Each row comes from the steps of one path. Every step used is in the known rows, and no mark comes twice. Write the path behind each row, first mark first.
In the rows, 128 means zero.
Known rows
N -> S -> L -> E -> B -> M: [128 100 102  72 167 129 167 118 136  96 127 150 106  62 119  81 130 125
 160  99 119 118  85 128  87 160 137 122 247]
N -> S: [122 118 132 123 133 129 128 125 115 107 107 130 123 102 130 101 132 122
 130 131 140 129 140 125 137 148 125 128 199]
V -> D: [118 123 135 129 122 131  46 135 114 129 155 111 127 114 134 134 129 112
 133 141 116 134 138 131 133 130 113 122 122]
L -> S -> N -> K -> P: [150 112 142 142 136 116 220 134 151 130 142 127 129  86 118 112 121 142
 110 120 135  99 115 138 134  61 138 124 212]
S -> N -> K -> P: [131 126 144 163 132 126 225 137 129 135 137 109 125  86 114 135 127 144
 116 121 152 101 126 131 133  79 126 116 163]
L -> E -> B -> M -> D -> V: [143 130 115  60 168 131  47 112 136 108 189 148 127  80 146 119 122 113
 164  53 134 147 102 127  89 192 114 123 199]
D -> V: [133 141 124 128 144 130 135 123 112 119 137 126 135 125 131 130 121 114
 138  86 151 140 129 127 127 165 114 126 139]
E -> L -> S -> N -> K: [127 116 127 114 113 122 129 126 122 129 157 134 128  97 104  94 129 133
 127 114 132 102 130 140 153  55 140 134 228]
M -> B -> E: [125 140  92 147 148 124  84 132 137 153 140 137 133 118 138 124 137 123
 146 103 134 138 101 121 137 132 133 112 163]
P -> K: [131 125 132 150 124 124 110 130 118 131 150 141 133 129 122 126 134 131
 134 135 120 118 137 136 130 121 133 127 130]
E -> L -> S -> N -> K -> C: [115  98 124 134 117 135 225 131 140 126 161 129 123  78 106 102 133 114
 123 116 118  98 108 150 148  76 138 125 236]
M -> B: [125 137 105 137 123 128  58 124 124 141 133 135 137 124 134 130 131 138
 146 114 137 135 112 127 143 133 130 116 140]
C -> K -> N -> S: [127 126 149 139 116 130 139 128 135 111 127 177 136  85 128 105 121 117
 130 102 159 138 139 120 157  76 123 122 209]
E -> T: [136 130 150 122 109 145 132 131 124 122 134 132 127 109 123 127 127 131
 124 104 125 132 124 131 146 145 130 125 138]
S -> L -> E -> B -> M: [136 110 100  78 161 128 165 120 147 116 149 148 112  84 116 110 125 130
 157  96 108 120  70 130  77 142 138 122 171]
L -> S -> N -> K: [111 114 144 126 127 119 134 127 124 133 152 132 133 101 115 106 129 132
 119 122 139 102 132 135 127  40 138 135 223]
L -> S -> N: [145 112 137 113 131 122 130 129 136 132 135 136 134 123 119 101 127 126
 116 140 124 122 113 135 131  38 142 133 206]
S -> L -> E -> B -> M -> D -> V: [147 129  95  56 171 133  84 115 130 118 187 134 122  82 123 110 117 114
 170  64 131 137  78 129  92 175 120 123 194]
C -> K -> N -> S -> L: [127 125 129 138 115 135 174 131 127 119 131 159 132  85 106  99 116 117
 137 113 158 129 114 124 164  61 129 123 202]
L -> E: [125 120 118  92 148 116 129 111 137 123 134 134 119 115 136 127 129 128
 127 128 121 131 126 134 104  96 131 137 144]
L -> E -> B -> M -> D: [138 119 116  61 155 128  35 116 152 118 178 150 120  80 144 117 131 128
 154  93 110 131 102 127  89 154 130 126 185]
T -> E: [118 134 144 116 143 119 156 119 126 132 129 134 130 129 144 124 133 112
 125 126 138 136 119 127 131  95 134 123 122]
L -> E -> B: [127 122 109  68 139 104 111 116 139 117 133 146 118 102 137 119 129 133
 140  83 118 129 111 135  89 125 134 135 164]
K -> N -> S -> L: [130 129 109 132 136 139 203 133 127 113 100 113 126  94 106 101 118 119
 137 142 171 116 116 131 157  58 130 119 203]
S -> N: [124 126 142 132 128 130 144 130 116 136 130 119 130 123 116 124 132 127
 122 141 139 121 125 128 128  58 128 127 159]
P -> K -> C: [117 105 130 168 128 136 194 136 137 128 155 137 127 111 124 134 138 110
 131 136 107 112 119 145 124 139 132 118 132]
C -> K: [125 124 147 132 107 124  95 126 130 136 159 177 133 120 125 126 124 127
 128 101 115 141 128 122 135 128 127 131 130]

Write each row's path
[161 118 140 123 138 111 252 124 144 131 147 135 125  82 121  96 127 127
 116 108 141 103 107 139 166  40 148 117 204]
T -> E -> L -> S -> N -> K -> P
[126 121  89  72 147 115 185 121 136 103 103 131 118  70 117  91 119 124
 151  96 158 117  95 138 118  52 136 127 238]
K -> N -> S -> L -> E -> B
[135 146 140  81 164 132  75 120 124 117 183 149 138  92 154 116 126  99
 163  52 151 149  98 121 116 192 117 109 176]
T -> E -> B -> M -> D -> V
[126 119  97  89 148 121 165 113 133 133 133 119 114 118 112 121 123 128
 133 139 119 124 101 134 109  79 138 137 140]
S -> L -> E
[119 124 143 106 134 113 166 117 119 133 160 138 129  97 120  90 135 120
 124 111 142 108 119 137 160  22 144 130 219]
T -> E -> L -> S -> N -> K
[135 123 123  90 136 146 212 118 135 103 111 123 116  64 110  97 120 124
 130 116 161 123 105 139 153  44 136 126 227]
K -> N -> S -> L -> E -> T
[133 128 131 157 133 123 213 134 144 126 134 118 123  92 126 140 122 144
 121 109 140 102 129 131 132 152 125 119 132]
N -> K -> P
[163 118 105 115 147 121 157 135 143 139 147 140 126 111 113  84 132 113
 125 118 117 124 105 132 149  52 147 127 229]
B -> E -> L -> S -> N
[134 112 117  81 159 127 129 118 154 107 146 164 116  84 139 116 130 130
 151  85 109 128 100 128  73 159 134 122 177]
L -> E -> B -> M
[126 122  90  65 142 106 139 118 132 127 132 131 114 104 114 113 125 134
 146  95 116 118  85 137  96 106 141 136 157]
S -> L -> E -> B
[139 107 103 109 164 134 189 125 143  95 140 163 118  49 113  87 127 123
 167 104 141 105  94 138 102  80 140 112 250]
P -> K -> N -> S -> L -> E -> B -> M
[116 137 136  90 134 105 138 123 125 125 130 147 131 114 145 116 133 118
 140  81 134 131 106 130 118 120 138 121 140]
T -> E -> B
[134 120 119  85 128 138 162 116 130 128 138 124 113  98 108 117 125 133
 129 114 117 128  93 139 129 101 141 135 149]
S -> L -> E -> T
[127 111 123  79 132 138 173 113 118 108 117 124 108  79 110  90 128 128
 130 121 128 127 102 136 138 114 138 134 221]
N -> S -> L -> E -> T
[120 108 100  82 152 122 169 110 121 112 114 118 108  94 115  91 128 124
 134 143 131 124 110 133 121 102 136 137 210]
N -> S -> L -> E
[ 76 110 143 162 127 141 224 135 122 135 153 109 122  84 115 135 138 115
 120 125 139  98 122 140 119  80 122 120 185]
S -> N -> K -> C
[130 143 113 141 129 141  89 135 134 147 144 143 133  99 133 122 137 127
 141  80 132 142 100 125 155 149 136 108 171]
M -> B -> E -> T
[ 79 111 133 155 124 139 216 132 136 126 150 118 122  88 127 142 134 115
 126 113 128 104 122 140 119 152 122 122 160]
N -> K -> C
[158 121 122  87 134 115 158 115 144 124 140 153 130 123 135  91 129 113
 129 116 116 133 108 137 160  92 150 128 170]
T -> E -> L -> S
[136 136 127 111 132 124 170 118 125 128 133 135 125 124 132 112 134 113
 133 117 131 133 120 129 156 109 137 121 125]
T -> E -> L
[162 114 119 105 119 125 139 127 132 128 138 136 129 118 108  90 128 127
 125 132 117 122 113 140 156  52 143 131 205]
E -> L -> S -> N
[126 119  97  97 156 129 208 115 136 109 105 120 117  80 115 100 120 120
 134 140 161 119 114 136 133  30 133 128 215]
K -> N -> S -> L -> E
[145 138 134 120 156 154  64 124 124 119 184 131 137 104 136 128 121 108
 149  98 145 146 120 120 125 195 108 115 162]
B -> M -> D -> V
